Each row comes from the steps of one walk. Every step used is in the known rows, and no mark comes twice. Write the walk behind each row, first mark first.
Known rows:
U D Z W C: [-0.374 -0.834  5.910 -1.515  3.569 -1.086 -2.695  1.555 -0.483 -1.899
  4.764  1.144  2.157 -2.782 -0.669  3.173 -2.488 -0.144 -2.009 -0.774
  0.984 -1.183  0.040]
M Z W F D: [-1.602 -2.499  3.860  0.560  2.875  0.134 -2.263  1.791 -3.831 -0.561
  1.778  0.169 -1.908 -0.329 -1.813  1.745 -5.470 -4.243 -2.153  1.734
 -0.654 -2.388  2.249]
M Z: [-1.958  1.319  0.769 -0.872  2.017  0.553 -2.118  0.844  0.070 -1.151
  0.863 -0.759 -3.131  0.122  0.809 -1.248  0.408 -1.606 -1.209  0.467
 -0.712 -0.085  2.594]
C D F W: [-4.319 -1.948  1.256  2.524  3.619  1.261 -4.059  0.273  1.869  0.102
  1.615  3.006 -0.583  1.142 -1.407 -0.967 -5.440 -0.017 -1.651  0.512
 -1.139 -2.246  1.621]
D F W Z: [-5.376 -0.155  1.705  1.089  0.827 -0.706 -3.285 -1.653  0.557  0.681
  3.215  1.027 -3.723  0.638  1.171 -0.702 -4.077 -2.234 -1.382 -1.777
 -1.596 -0.794  3.254]
F W Z: [-2.582 -0.754  3.670  2.028  1.125 -0.300 -1.451 -0.337  1.627  1.439
  2.888  0.479 -3.003  0.277  1.923 -0.778 -2.452 -2.894 -1.215 -1.267
 -1.635  0.318  1.846]
Z D: [-0.060 -0.995  3.278  1.015  2.708  1.990 -2.851  2.431  1.699 -2.569
  3.068  1.635 -0.094 -1.397  0.527 -0.383 -0.294 -0.601 -0.443 -0.046
 -0.601 -0.714  0.280]
F D U W C M: [ 0.531 -0.774  5.795 -1.891  2.859  1.447 -1.364  3.210  0.442 -1.537
  4.516  3.049  3.100 -4.948 -0.559  4.063 -6.593 -2.631 -3.946  1.487
 -1.120  0.140  4.024]
F W: [-2.224 -0.916  2.998  2.089  1.028  2.003 -2.023  0.468  1.558 -0.254
  1.993  1.104 -0.408  1.130  1.317 -0.416 -1.899 -2.061 -1.100 -1.122
 -0.641 -0.184  1.548]
F W Z D: [-1.782 -2.592  5.284  2.976  3.554 -0.047 -1.467  1.169  2.614  0.521
  3.331  1.872 -3.212 -1.486  1.883 -0.363 -3.555 -2.809 -0.387 -0.798
 -0.901  0.244 -0.217]
D Z W: [-2.157 -0.509  3.250  0.646  1.918 -0.919 -3.597  0.281 -0.556  0.260
  2.461  0.663 -0.591 -0.351 -1.620  0.789 -1.564 -4.060 -1.379 -0.452
 -0.896 -0.561  0.206]
D F W C M Z: [-4.495  0.129 -0.124 -0.512  2.585  0.994 -0.361 -0.506  0.506 -0.811
 -0.756  1.737 -2.532 -1.676  0.605  2.164 -4.222 -1.706 -1.754  1.706
  0.986 -2.934  3.503]
U W F D Z: [-1.999 -3.618  3.328  0.763  3.235 -1.240 -3.375  0.082 -2.557  0.317
  4.351 -1.308 -0.716 -1.293 -3.178  1.792 -6.614 -4.712 -3.099  0.147
 -2.725 -1.861  2.407]
U D Z W C M: [ 1.013 -1.932  5.346 -1.284  3.225 -0.872 -1.127  2.487  0.984 -1.259
  2.805  1.884  1.682 -4.321 -1.937  5.018 -2.645 -1.998 -1.664  1.002
  0.570 -2.782  0.726]
W F D U: [-2.671 -0.592  3.534 -0.045  1.161  1.687 -2.285  2.853 -1.844 -3.196
  6.518  0.072  1.689 -2.122 -1.164  0.046 -5.203 -2.612 -2.559  0.343
 -3.174 -2.217  1.978]
C M Z W F: [-0.852 -1.696  0.991  1.112  1.985  0.351 -0.520  0.838 -2.350 -0.580
  0.032  1.037 -2.608 -1.010 -2.730  2.766 -3.506 -5.175 -0.374  1.237
 -0.368 -5.403  3.161]
D F: [-3.845  1.494 -0.557 -1.191 -0.214  1.103 -4.614 -0.189 -0.955 -2.329
  2.369  0.714 -0.265  0.890  0.019 -1.116 -1.028  0.496 -1.395 -0.686
 -1.562 -2.065  3.614]
U W Z D F: [-2.648 -1.351  3.042  0.270  3.170 -1.705 -5.506 -0.840 -0.303 -0.019
  4.030  2.590 -3.136 -1.605 -0.056  0.286 -5.191 -1.039 -0.056 -1.698
 -1.306 -1.642  3.571]
W F D Z: [-2.583 -2.450  2.050  0.674  1.666 -0.603 -1.658  1.259 -1.838 -1.476
  4.014 -2.770 -0.772 -1.836 -2.242  0.673 -3.701 -4.232 -3.133  1.182
 -3.527 -1.844  0.456]
F W C: [-2.358 -0.029  3.042  0.287  1.692  2.232 -0.388  0.545  0.777 -2.206
  2.709  0.956  1.592 -0.145  2.238  0.815 -2.642 -0.176 -1.823 -0.904
  0.682  0.220  0.920]
W C M Z D U: [-1.085  0.476  2.957 -0.951  4.857  0.982  0.493  3.557  1.990 -3.972
  2.984  2.061 -0.853 -5.988  0.510  1.990 -2.680 -1.713 -0.920  1.870
  0.446 -1.889  0.455]
W Z D F: [-3.286 -0.369  1.605  0.006  1.908 -1.011 -3.887  0.458  0.247 -1.866
  3.800  1.388 -3.376 -1.844  0.428 -0.667 -2.264 -0.316 -0.194 -0.540
 -1.742 -1.619  1.781]
M Z D: [-0.970 -0.676  2.601  0.707  4.253  0.655 -2.046  2.213  1.292 -1.833
  1.373  0.346 -3.643 -1.563  0.671 -0.880 -0.361 -1.359 -0.108  1.037
  0.130 -0.414  0.225]
W Z: [-1.579  0.970  1.924 -0.283  0.205 -0.727 -1.609  0.434  0.053 -0.614
  3.531 -0.577 -2.642 -0.625  1.300 -0.739  0.097 -1.645 -1.369 -0.913
 -2.581  0.630  2.165]
F D Z: [-1.612 -1.641  3.101  0.095  2.258 -0.644 -2.549  2.035  0.492 -0.259
  3.037 -1.748 -1.167 -1.905 -0.784  0.502 -1.604 -3.786 -3.825  1.893
 -2.866  1.240  0.619]
D U W C: [-1.772  1.777  4.007 -2.112  2.233  0.984 -3.198  0.672 -0.963 -3.027
  6.191  2.042  3.206 -2.306  0.758  0.972 -4.820  0.356 -1.567 -2.126
 -0.111  0.025  3.397]

Write each row's walk:
[-1.231 -1.522  2.391  0.189  6.259 -1.669 -2.361 -0.097  0.312 -0.077
  2.937  0.776  1.392 -1.958 -2.234  1.599 -5.198  0.053 -2.936  0.100
 -1.074  0.018  0.123] : U W C D Z
[-1.312 -1.139  2.176  0.970  0.632  1.168 -2.467  0.599 -2.975 -2.213
  3.286  1.070  1.301  0.982 -1.504  0.828 -3.310 -2.241 -0.539 -1.703
 -0.736 -3.899  1.852] : Z W F
[-1.558 -2.386  4.870  0.636  2.289 -0.942 -3.362  2.142 -0.575  1.016
  2.827  0.436 -0.541 -1.295 -1.706  1.847 -3.352 -5.084 -3.800  1.552
 -1.653  1.150  0.573] : F D Z W
[-1.124 -0.477  2.911 -0.556  5.760 -0.475 -1.277  1.653 -1.189 -1.219
  0.618  2.078  0.023 -1.114 -0.929  1.309 -3.764  0.443 -2.271  1.658
  1.181 -0.255 -0.120] : M Z W C D
[-3.190 -2.086  2.741  1.988  5.707 -0.349 -0.495  0.360  2.148 -0.035
  2.503  0.638  0.631 -1.456 -0.890  0.644 -4.540 -0.762 -2.907  0.834
 -0.588  0.405 -1.997] : F W C D Z
[-2.506 -0.778  1.978  0.700  2.160 -0.069 -2.181 -0.078 -3.691 -1.492
  1.772  0.202 -2.263  0.432 -1.262  0.450 -3.363 -3.280 -0.252 -0.280
 -0.061 -3.771  2.437] : M Z W F
[-3.531 -2.598  1.768  2.480  4.338  0.712 -2.305  0.784  3.038  0.221
 -0.793  2.802 -4.853 -2.297 -0.766  1.372 -4.701 -3.656 -0.126  1.832
  0.564 -3.884  2.184] : C M Z D F W
[-3.921 -0.030  0.746 -0.124  3.809  0.016 -4.149  0.698  0.251 -2.091
  1.030  1.068 -3.892 -1.323  0.329 -1.339 -1.826 -0.369 -0.452  0.842
  0.209 -2.300  1.703] : M Z D F
[-0.513  1.153  0.338 -2.051  2.356  1.302  1.119  1.566  0.444 -2.462
 -0.353 -0.197 -1.596 -2.721  0.290  2.076 -0.217 -1.240 -2.282  2.129
 -0.044 -1.254  2.780] : W C M Z
[-0.832 -2.162  2.521  0.302  0.804  1.970 -1.737  2.461 -2.454 -2.883
  3.719 -1.043  0.697 -0.385 -0.956  0.378 -3.509 -2.042 -2.696  1.007
 -2.949 -2.140  2.171] : W F D
[-5.096 -1.465  2.346  1.873  4.350  0.383 -3.611 -0.182  1.587 -0.368
  0.663  2.000 -4.410 -0.541  0.541 -0.816 -4.618 -1.740 -0.098  0.493
  0.967 -2.093  1.246] : M Z D F W
[-3.098 -1.678  1.874  1.720  1.556 -1.078 -2.756 -0.600 -3.219 -0.770
  3.619 -0.497 -0.159 -0.215 -2.920  1.100 -3.473 -4.214 -0.644 -1.167
 -1.357 -3.631  0.744] : D Z W F
[-2.057  0.219  4.392  0.394  2.915  1.488 -3.287  3.178  1.923 -3.498
  5.745  2.411  1.057 -2.839  0.415 -0.937 -2.122 -0.980 -0.209 -0.744
 -1.074 -0.740  0.191] : Z D U
[-0.800 -1.072  4.072 -0.511  2.475 -0.860 -3.315  1.406  1.763 -0.996
  4.421 -0.985 -0.750 -1.829 -0.859  0.235 -0.089 -1.108 -1.731 -0.373
 -1.298 -1.174  1.030] : U D Z
[-2.444  0.148  0.102 -1.419  3.878  0.847 -0.721  1.701  0.400 -3.265
  0.079  1.760 -2.119 -3.731 -0.091  2.167 -2.583 -0.166 -0.771  2.912
  0.793 -3.145  1.966] : W C M Z D F
[-0.705 -0.849  3.626  0.730  2.845 -0.553 -1.901  1.789  1.270 -1.266
  3.476  0.740 -2.783 -2.178  1.239 -0.461 -0.970 -1.590 -0.528 -0.519
 -1.695  0.233  0.283] : W Z D
[ 0.571  0.621  0.953 -1.455  0.811  2.440  0.825  2.125  0.711 -3.250
  1.353  0.849  1.755 -2.289  0.058  2.494  0.013 -0.391 -2.037  0.945
 -0.766 -1.358  2.313] : W C M
[-0.576  0.673  3.535 -1.159  1.528  1.574 -1.523  1.455 -1.859 -2.903
  2.768  2.213  3.039 -0.276  0.773  1.913 -1.902  0.002 -1.768 -0.837
  0.691 -0.032  1.700] : Z W C
[-0.219 -3.385  3.207  1.093  2.791  0.414 -0.641  2.922 -2.258 -0.067
 -0.008  0.888 -2.215 -2.139 -2.873  4.036 -5.450 -6.020 -2.272  3.270
 -1.375 -3.944  3.031] : C M Z W F D
[-0.508 -1.572  5.876 -0.002  2.864 -1.208 -4.160  1.739  0.723  0.217
  4.426  1.392  0.214 -1.577 -1.849  1.911 -1.682 -2.379 -1.280 -0.422
 -0.041 -1.694  0.759] : U D Z W
[-0.159 -3.173  3.843  0.650  2.043  0.967 -3.037  1.242 -2.963 -1.134
  3.883  0.211  0.744 -0.075 -1.810  1.622 -6.443 -2.884 -2.329 -0.224
 -2.369 -1.925  3.906] : U W F D
[-1.617  0.317  4.715 -0.953  1.078  1.728 -3.347  3.857  0.544 -1.955
  5.566  1.157  1.274 -2.374  0.522 -0.229 -3.106 -2.317 -3.408  0.693
 -2.345  1.204  1.923] : F D U
[-1.566  0.276  2.952 -0.165  2.482  0.352 -2.715  0.926 -1.276 -0.026
  0.860  1.216 -2.547  0.555  0.064  0.420 -1.509 -2.868 -1.121  0.244
  0.555 -0.644  2.553] : M Z W
[-0.639 -0.833  2.258 -0.323  2.361 -0.435 -0.318  1.389 -0.235 -0.944
  1.339  1.568  1.033 -3.159 -1.971  4.218 -1.984 -3.569 -2.310  1.031
 -0.072 -1.639  0.702] : D Z W C M
[ 0.694 -1.273  2.983 -0.500  5.003  0.718 -2.458  1.114 -0.112 -1.423
  2.592  2.324  3.029 -1.064 -1.032  1.329 -4.874  1.809 -2.365 -0.298
 -0.490  0.187  1.946] : U W C D
[-0.766 -2.820  4.468  1.220  1.252  1.287 -2.280  2.539 -3.424 -1.367
  3.430  1.343  1.419 -0.181 -1.765  2.211 -5.220 -3.492 -2.238  0.705
 -1.366 -2.200  2.105] : Z W F D
[-1.951  0.442  5.188 -1.173  5.891 -0.006 -2.700  1.433 -0.263 -2.625
  4.729  2.286  0.074 -3.978  1.150  0.915 -5.926 -0.319 -0.721 -0.540
  1.618 -0.199  1.489] : M Z D U W C
[-2.747 -0.166  3.105  0.251  1.401  0.702 -4.147 -0.340 -2.343 -2.251
  6.428  1.065  1.824 -0.729 -1.465 -0.116 -6.376 -1.912 -0.251 -2.847
 -1.769 -3.938  4.346] : D U W F
[-3.371 -1.343  6.230  2.789  3.810 -0.393 -2.167  1.532  3.054 -0.113
  6.340  2.682 -2.340 -3.062  1.989 -0.858 -5.042 -3.386 -0.151 -1.282
 -0.892  0.170 -0.462] : F W Z D U
[-1.022 -1.045  6.383 -0.563  2.353  0.923 -5.067  2.479 -0.122 -0.505
  5.489  2.410  1.452 -1.893 -0.316  0.826 -6.199 -2.849 -3.241 -0.111
 -1.989  0.872  3.780] : F D U W
[-2.160  0.390  4.689  0.401  2.957 -0.705 -2.657  2.489  1.792 -1.897
  6.677  1.646 -1.841 -3.731  1.227 -0.941 -2.771 -2.028 -0.145 -0.766
 -2.170  0.146  0.163] : W Z D U
[ 0.735 -0.182  2.761 -0.807  1.165  1.904 -0.118  2.271 -0.235 -2.284
  0.851  2.936  2.519 -2.074 -0.362  4.110 -1.845 -1.640 -1.780  0.551
  0.416 -1.577  2.488] : Z W C M
[-4.145 -1.156  2.835  0.676  3.375  1.822 -2.245  0.191  0.765 -3.257
  3.178  3.101  0.958 -1.506  1.642  0.708 -4.883  1.130 -0.993 -0.303
  1.344 -1.864  0.434] : Z D F W C
[-3.139 -1.572  4.197  0.100  1.733  1.238 -4.924  0.314  1.755 -1.066
  3.773  2.627 -0.207  0.099  0.322  0.085 -3.659  0.636 -0.916 -0.978
  0.452 -3.173  3.417] : U D F W
[-2.806 -0.285  1.341 -0.074  1.970  1.482 -4.658  1.246  0.488 -3.124
  2.929  2.140 -0.540 -0.947 -0.109 -0.825 -1.806  0.497 -0.187 -0.054
 -0.886 -2.507  1.811] : Z D F
[-1.388 -0.565  6.673 -0.874  2.313 -1.535 -4.048  1.692 -0.337  1.107
  6.775  1.537 -1.089 -3.118  0.328  0.751 -6.344 -3.918 -3.015 -0.580
 -3.117  2.033  3.739] : F D U W Z
[-1.141 -2.740  4.748  0.701  2.722 -1.185 -3.603  0.561 -1.708 -1.298
  5.375  0.232  0.602 -1.594 -3.213  2.009 -3.771 -2.649 -0.821 -1.038
 -0.516 -4.864  0.969] : U D Z W F
[-2.450  1.063  4.059 -1.012  6.202 -0.460 -1.888  2.547 -0.975 -1.685
  3.712  3.005  1.205 -2.618 -0.581  1.036 -5.706 -0.272 -2.350  1.132
  1.102 -0.274 -0.376] : M Z W C D U
[-0.764 -2.217  3.722  1.694  5.318  1.398  1.553  2.263  3.016 -1.196
 -0.363  2.022 -2.366 -3.566  0.907  2.737 -3.662 -2.455 -0.977  2.152
  1.556 -1.592 -0.026] : F W C M Z D
[-2.081 -0.435  5.196  0.408  5.637 -0.563 -4.536  1.346  1.015 -0.693
  4.142  2.562 -2.210 -2.994  0.283 -0.165 -5.053 -2.510  0.148 -0.566
  0.536 -0.766  2.088] : M Z D U W
